Each row was made from one path, in order. Every step used is in the known rows, and no mark comes twice. Write each row's path.
In the rows, zero is written as 128.
Known rows:
B-X-U-S-H-T: [136 134 148 167 156 128 155 167 143 121 164 131 100 111 140 107 116  82
 121 146 144 144 153  86 101  93 147 120 105 131  65 124  94 119 133 112
  78]
X-U-J-M-Z-T: [163 124 109 101 177 131 168 152 113 126 154 139 103 122 141  69 125 207
  76 127 130 184  99 164 105  76 139 121 163 145 114 135  88  90 141 187
  83]
M-P-W: [165 153 140  97 162 117 137  78 115 121 159 151  88 127 131  71  98 175
 121 160 131 166 134 169 125  81 133  96 104 135 124 135 121  70 146 156
  80]
U-S-H-T-Z-M: [190 161 163 123 179 148 168  91 168 124  84 146  87 128 163 108  91 107
  84 130 168 127  84 131 123  94 127 114  90 126 102 143  98 125 133 145
  50]
T-Z-M-J-X-U: [178 126 148  53 183 138 179  79 125 108 137 133  91 115 153  95 105 174
 139 132 153 129  82 133 131  81 139  88 139 120  95 115  74 152 105 186
  91]
H-U: [157 149 141  77 152 110 155  91 153 120 163 158  99 102 143  90 105 144
 137 142 150 146 122 148 140  77 138 126 108 140  97 143  96 141 127 144
  68]
X-U-S-B: [136 131 136 131 154 115 157 150 119 122 173 126 130  98 141 102 124 137
 129 145 159 131 139 110  90  72 138 118 102 123  71  99  86 122 133 169
  29]
Z-M-P: [185 157 130  77 155 136 165 103 143 119 112 154  71 115 143  64 101 161
 131 147 145 161 106 140 137  71 130  98 113 147 141 141  95  81 154 162
  94]
M-Z-T-H: [191 119 135  58 172 113 192 107 112 109 170 112  75 148 128  77 108 201
 143 151 149 186  99 159 119  62 132 114 155 134 126 159 106 144 133 177
  78]
M-J-X-B-S-U: [160 113 169  92 168 124 171  77 135 129 160 128  82 117 151  98 111 149
 136 156 152 148 137  86 112  55 150 125 105 119  65 118  79 135 125 181
 104]
D-M: [182 148 144  76 131 127 174 121 114 120 167 140  86 124 140  83 107 173
 168 146 125 165 138 170 133  69 131 117 107 147 120 128  83 131 137 140
  93]
S-U-H: [159 151 154 115 144 118 169 113 133 127 155 134  99 108 153  94 101 123
 124 148 147 174 109 132 128  57 140 133  99 128  95 137 109 147 137 104
  68]
S-H-U-J-X-B: [135 139 122 129 172 136 150  90 132 121 162 131  83  96 147  96 117 113
  95 147 155 156 146 134 137  85 137 130  89 134  39 144  87 124 140 168
  65]
Z-M-J-X-B-S: [174 111 148  63 158 143 186  74 135 115 136 139  67 120 150  86 109 160
 144 153 148 144 121  85 118  68 142 101 123 126  88 124  63 135 123 201
 130]
Z-T: [189 133 137  89 155 114 168 120 126 118 180 139  94 123 124  78 105 187
 137 151 140 193  80 153 132  66 138 125 144 134 104 139 104 137 129 169
  98]
H-T-Z-M-P-W: [204 165 157  95 197 133 145  65 150 121  90 153  71 142 156  78  81 165
  83 147 127 127 120 163 129 107 126  90 110 129 139 157 123  71 151 164
  73]
U-H-T-Z-M: [202 146 152  92 160 142 177  87 162 117 101 143  73 125 161 100  83 132
  99 137 142 143  92 134 140  93 124 113 114 125 115 154 104 151 133 126
  97]
H-U-S-B-X: [115 143 147 118 155 109 175 155 151 127 159 140 107  95 151  99 117 134
 124 135 147 123 165 123  89  83 140 136  99 120  97 136  98  91 143 162
  24]
U-H-T-Z-M-P: [195 155 149  98 166 154 169  83 164 122  77 138  65 125 161  91  79 128
  88 141 143 144  92 129 141  95 122 102 107 123 129 152 115  96 156 136
  93]
T-H-U-S: [131 139 133  87 144 124 169  75 161 109 174 131  98 109 145  99 110 121
 144 154 175 130 148 132 113  92 126 122 101 126 108 141  96 138 127 152
  53]
J-M-P-W: [166 159 119  94 141 142 142  65 120 124 152 165  88 123 140  64  98 195
  96 151 128 163 118 175 125  78 136 112  98 147 138 129 116  45 142 172
  97]
P-M: [160 154 135  65 143 118 137 121 131 121 181 141  98 120 128  94  92 180
 141 151 144 185 123 159 135  62 131 101 108 142 100 136  96 134 123 174
  87]
B-X-U: [143 125 129 106 150 112 167 161 126 117 196 145  96 102 135  81 119 146
 152 147 125 158 163 117 120  81 142 115 138 143  96 118  85 115 125 146
 112]
T-H-U: [151 142 134  67 150 115 167  73 151 106 173 134  88 113 145  89 103 137
 156 157 158 140 143 143 135  81 128 128 106 140 108 154  98 158 126 151
  82]
X-U-S: [141 128 132 117 144 124 152 121 130 117 185 140 118 101 136  96 120 131
 140 147 161 144 134 115 106  81 134 104 119 128  81  97  82 125 121 150
  69]
H-T: [192 134 145  99 155 114 144 102 153 120 165 150  79 123 134  93  96 149
 139 148 140 164 112 136 136  74 134 122 111 149  98 147  99 159 125 135
 124]
S-B-X: [153 134 138 103 155 103 175 163 126 126 171 139  85 108 138  84 111 169
 142 141 126 156 149 134 112  64 138 135 111 142 107 140  99 106 136 170
  88]
P-M-Z-T: [185 143 143  55 173 115 160 144 106 124 165 123  94 145 123  89  95 222
 116 142 138 208  91 175 119  53 139  95 149 127 114 151 106 122 133 186
  49]
S-B-X-U: [136 127 133 119 156 106 168 186 115 122 182 136 105 100 142  86 124 154
 145 145 122 144 166 112 106  70 145 127 118 137  84 121  90 115 137 165
  73]
X-U-J-M: [140 133 102 114 144 138 146 133 135 123 167 156 107 100 145  77 121 162
 101 136 136 164 131 150 124  85 132 129 122 158 102 122  79 106 126 169
 121]
J-X: [173 128 122  84 144 122 159  89 122 112 181 139  77 116 132  91 106 174
 154 149 146 176 106 152 141  69 129 111 110 139  92 131  89 133 113 173
 114]
X-B-S-U-H-T: [166 128 167 151 153 132 161 105 160 134 135 135  84 119 164 103 100  88
 101 163 140 149 165  62 116  75 145 144  91 122  64 139 100 147 153 116
  97]
S-H-T-Z: [195 151 167 117 177 129 149  89 152 128 125 138  81 130 148 109  86 132
 101 135 150 147  91 146 151  82 132 129  90 137  86 145 111 151 123 135
  87]
U-H: [163 134 135  97 128 125 168  99 126 118 171 138  94 110 138  91  99 140
 136 150 142 176 102 134 136  69 130 120 108 132  95 131 104 148 128 121
 101]
X-B-S-U-J: [142 132 152 139 176 119 152 125 158 141 143 142  91 113 156  86 119 121
  96 156 139 151 186 107 111  80 132 139 100 139  86 138  87 101 152 168
  99]
Z-T-H-U-J: [147 135 127  91 175 114 168 119 152 108 174 118  88 121 139  83 110 151
 119 157 151 172 124 158 121  96 127 136 138 134 104 177 108 145 141 170
  75]
Z-M-J: [187 138 158  42 159 119 178  85 136 115 138 150  82 117 139  78  99 176
 158 137 147 155  71 134 125  57 140 102 131 142 121 139  82 168 121 152
 112]
B-X-U-S: [121 122 131 127 144 121 168 156 133 118 196 141 108  99 136  93 125 129
 143 147 142 145 168 106 100  93 139 107 134 128  95 106  83  92 125 148
  91]
M-J-X-U: [160 109 141  74 159 119 159  95 106 110 195 124  96 108 131  96 114 168
 168 146 148 160  98 122 122  64 147  99 128 127  68 108  78 169 103 164
 108]
Z-M-P-W: [180 164 136  84 167 128 153  76 121 117 120 159  80 126 143  61  97 170
 115 156 132 156 122 162 123  83 132  88 110 136 141 147 111  65 154 162
  72]

Write each row's path:
[160 134 161 121 161 123 162 106 150 137 152 151  93 114 155  86 113 129
 120 158 144 147 172  93 123  65 142 138 100 134  87 123  86 119 143 160
  89]
X-B-S-U
[139 119 117 118 142 131 156 111 117 110 191 128 111 104 134 101 124 140
 144 152 162 152 134 121 109  86 133  99 113 121  68 100  77 116 113 171
  72]
J-X-U-S
[187 160 146  68 175 144 168  83 154 123  96 152  72 121 153  72  92 172
 105 137 151 140  97 159 147  83 120  96 115 135 149 138 100  65 148 179
  85]
T-Z-M-P
[120 126 127 138 173 103 158 210 123 126 177 128 103  96 141  86 129 146
 122 141 119 150 182 129  95  85 134 129 123 141  88 135  90  99 147 170
  84]
S-B-X-U-J
[177 129 118  88 171 131 174 130 124 131 145 144  83 132 139  67 113 222
  77 125 133 197  78 188 111  71 131 129 152 150 139 155 100  87 143 192
 101]
U-J-M-Z-T
[150 137 142 114 147 115 161 132 130 126 160 134 109 108 140 100 114 155
 128 142 161 144 119 131  97  66 129 124  90 127  94 118  94 116 135 173
  45]
U-S-B
[189 148 154 125 159 122 144 111 147 125 142 143  79 125 140 100  95 121
 123 145 145 170  97 131 139  68 140 130  88 148  77 149 105 169 131 115
  95]
S-H-T
[169 154 112  84 129 151 153  85 144 127 140 159  81 109 140  67 101 184
 113 141 146 169 100 152 140  64 133 123 104 155 140 124 100  57 141 176
 123]
J-M-P
[175 130 141  55 180 111 190  98 129 109 157 119  84 136 141  81 107 182
 132 146 153 165 108 159 121  73 139 122 148 127 117 169 108 148 139 165
  39]
M-Z-T-H-U
[200 136 159  90 176 121 147  85 165 124 149 149  76 127 146 102  88 160
 113 138 143 139 108 152 145  89 125 120 114 138 105 144 106 143 119 153
 113]
H-T-Z
[142 149 139 131 154 133 154 129 169 143 114 158  95 120 167  84 114 145
  79 138 136 163 145 144 115  77 129 156  86 151 131 149  90  78 141 166
 108]
B-S-U-J-M
[173 118 134 121 161 142 157  95 132 110 160 115  90 115 153 117  97 124
 113 146 144 148 115 121 137 101 131 110 114 112  58 123  99 148 115 139
  98]
J-X-U-H-T-Z
[141 118 128 152 163 144 155 112 128 129 149 124  76 120 146  97 120 111
  99 158 145 170 157 111 126  85 126 127  84 132  54 136  82 102 138 190
 109]
U-J-X-B-S-H
[108 136 138 105 153 115 187 140 152 113 168 117  97 103 150 100 116 125
 142 148 158 118 184 115  86  87 132 139  99 122 105 149 100 106 142 171
  30]
T-H-U-S-B-X
[184 144 176 136 176 134 149 103 172 136  97 140  86 144 156 113  89 108
  96 140 145 138 116 125 140  92 130 136  77 129  90 147 108 136 128 147
  88]
B-S-H-T-Z
[168 149 142  51 165 114 148 122 115 126 163 132  87 136 133  93  95 201
 128 137 143 183 124 173 126  53 132  89 121 139 118 144  95 122 128 172
  63]
P-M-Z
[138 149 144  97 149 119 159  90 160 121 165 152 109 101 146 100 110 130
 126 141 167 134 132 137 115  87 133 118 103 126  98 128  93 122 127 144
  46]
H-U-S
[116 137 139 154 149 128 166 158 123 121 175 135 113 103 138  98 123  98
 132 144 151 152 151 101 103  81 145 117 109 126  72 109  89 104 132 129
  64]
B-X-U-S-H
[126 144 141 142 168 128 150 116 154 128 116 137  94 120 157 108 112  95
 101 145 147 158 145 143 124  99 129 135  65 128  68 163  95 106 137 160
  59]
B-S-H-U-J-X
[143 144 156 126 159 136 160  89 151 133 136 152 102 109 156  96 111  94
 110 152 153 132 157  93 135  78 148 140  80 128  55 131  88 134 145 154
  53]
X-B-S-H-U
[127 155 104  89 150 149 153  79 167 119 133 141  77 108 153  69 106 149
  95 147 153 148 145 163 128  92 120 134  98 153 140 161 103  61 155 176
  99]
T-H-U-J-M-P
[216 149 155  80 179 131 166  87 171 119 106 157  68 131 157  91  88 158
 108 134 143 133  98 145 144  91 126 111 121 142 124 155  95 146 128 158
 102]
H-T-Z-M
[161 144 156 127 147 129 157 112 141 132 127 147  95 129 145  97 105 117
 128 149 147 166 118 123 131  71 134 132  78 136  90 134  97 126 129 145
  84]
B-S-H
[189 134 156 105 158 131 159  85 154 121 143 132  83 123 151 110  82 135
 106 141 142 149 101 139 142  91 123 124 109 124  94 144 114 150 125 119
 108]
U-H-T-Z
[189 144 152  61 152 123 187 120  96 125 146 132  77 137 146  81 111 198
 154 133 123 161 137 183 127  61 132 103 118 146 140 134  85 120 144 139
  69]
D-M-Z
[132 152 149 110 157 111 161 118 149 126 148 141 119  98 150 105 113 136
 121 137 165 123 132 131  96  75 136 133  84 121  87 131  98 119 139 165
   4]
H-U-S-B
[181 143 151  51 165 125 207 119 109 109 149 107  81 145 150  80 111 190
 157 145 130 161 136 177 114  74 137 120 140 127 133 164  97 139 153 155
  22]
D-M-Z-T-H-U
[124 125 132 136 140 118 180 184 105 119 177 119 109  94 145  95 119 126
 132 147 122 155 161  98 103  73 145 131 112 122  73 120  98 119 143 135
  68]
S-B-X-U-H
[160 122 115  99 145 123 155 110 111 107 192 135  98 107 134  93 118 157
 152 152 145 164 130 132 133  75 136 105 120 134  69 112  78 137 114 170
  97]
J-X-U
[119 132 105 136 151 126 162 194 129 130 165 145 106  95 150  76 130 166
 100 131 115 151 168 134  97  82 138 145 117 154 104 131  85  73 144 190
 102]
S-B-X-U-J-M
[131 121 110 104 166 129 170 167 120 129 160 150  85 111 150  72 129 184
  97 121 115 159 165 155 106  86 135 118 146 157 130 135  80  62 140 167
 118]
B-X-U-J-M-Z
[144 122 141 149 150 115 168 192 126 119 167 121 100 105 147 103 110 111
 128 148 118 150 160  83 101  81 148 135 112 122  65 135 104 144 147 118
  85]
S-B-X-U-H-T
[144 134 134  92 153 123 182  98 153 106 179 118 106 117 137  93 109 145
 133 158 173 156 115 133 105  91 133 129 131 113 102 150 105 136 134 168
  38]
Z-T-H-U-S
[178 129 157 147 160 137 148 103 155 132 135 143  80 125 146  99 102  97
 109 158 145 146 148  78 130  76 145 137  85 137  55 135  93 147 142 147
 108]
X-B-S-H-T
[140 141 113  64 164 131 173  83 147 119 139 137  78 123 160  78 113 173
  96 128 151 146 142 180 120  84 124 132 117 155 140 170  92 108 138 172
  79]
T-H-U-J-M-Z
[182 124 126  76 154 118 179 107 125 103 191 116  82 135 123  75 105 177
 156 165 150 188  98 145 126  70 129 126 145 135 110 152 106 155 126 177
 103]
Z-T-H
[192 141 173  36 180 127 183  68 145 120 120 149  82 120 151  87  90 187
 129 126 153 134  66 151 135  70 132 101 132 131 131 132  87 154 114 172
 100]
T-Z-M-J
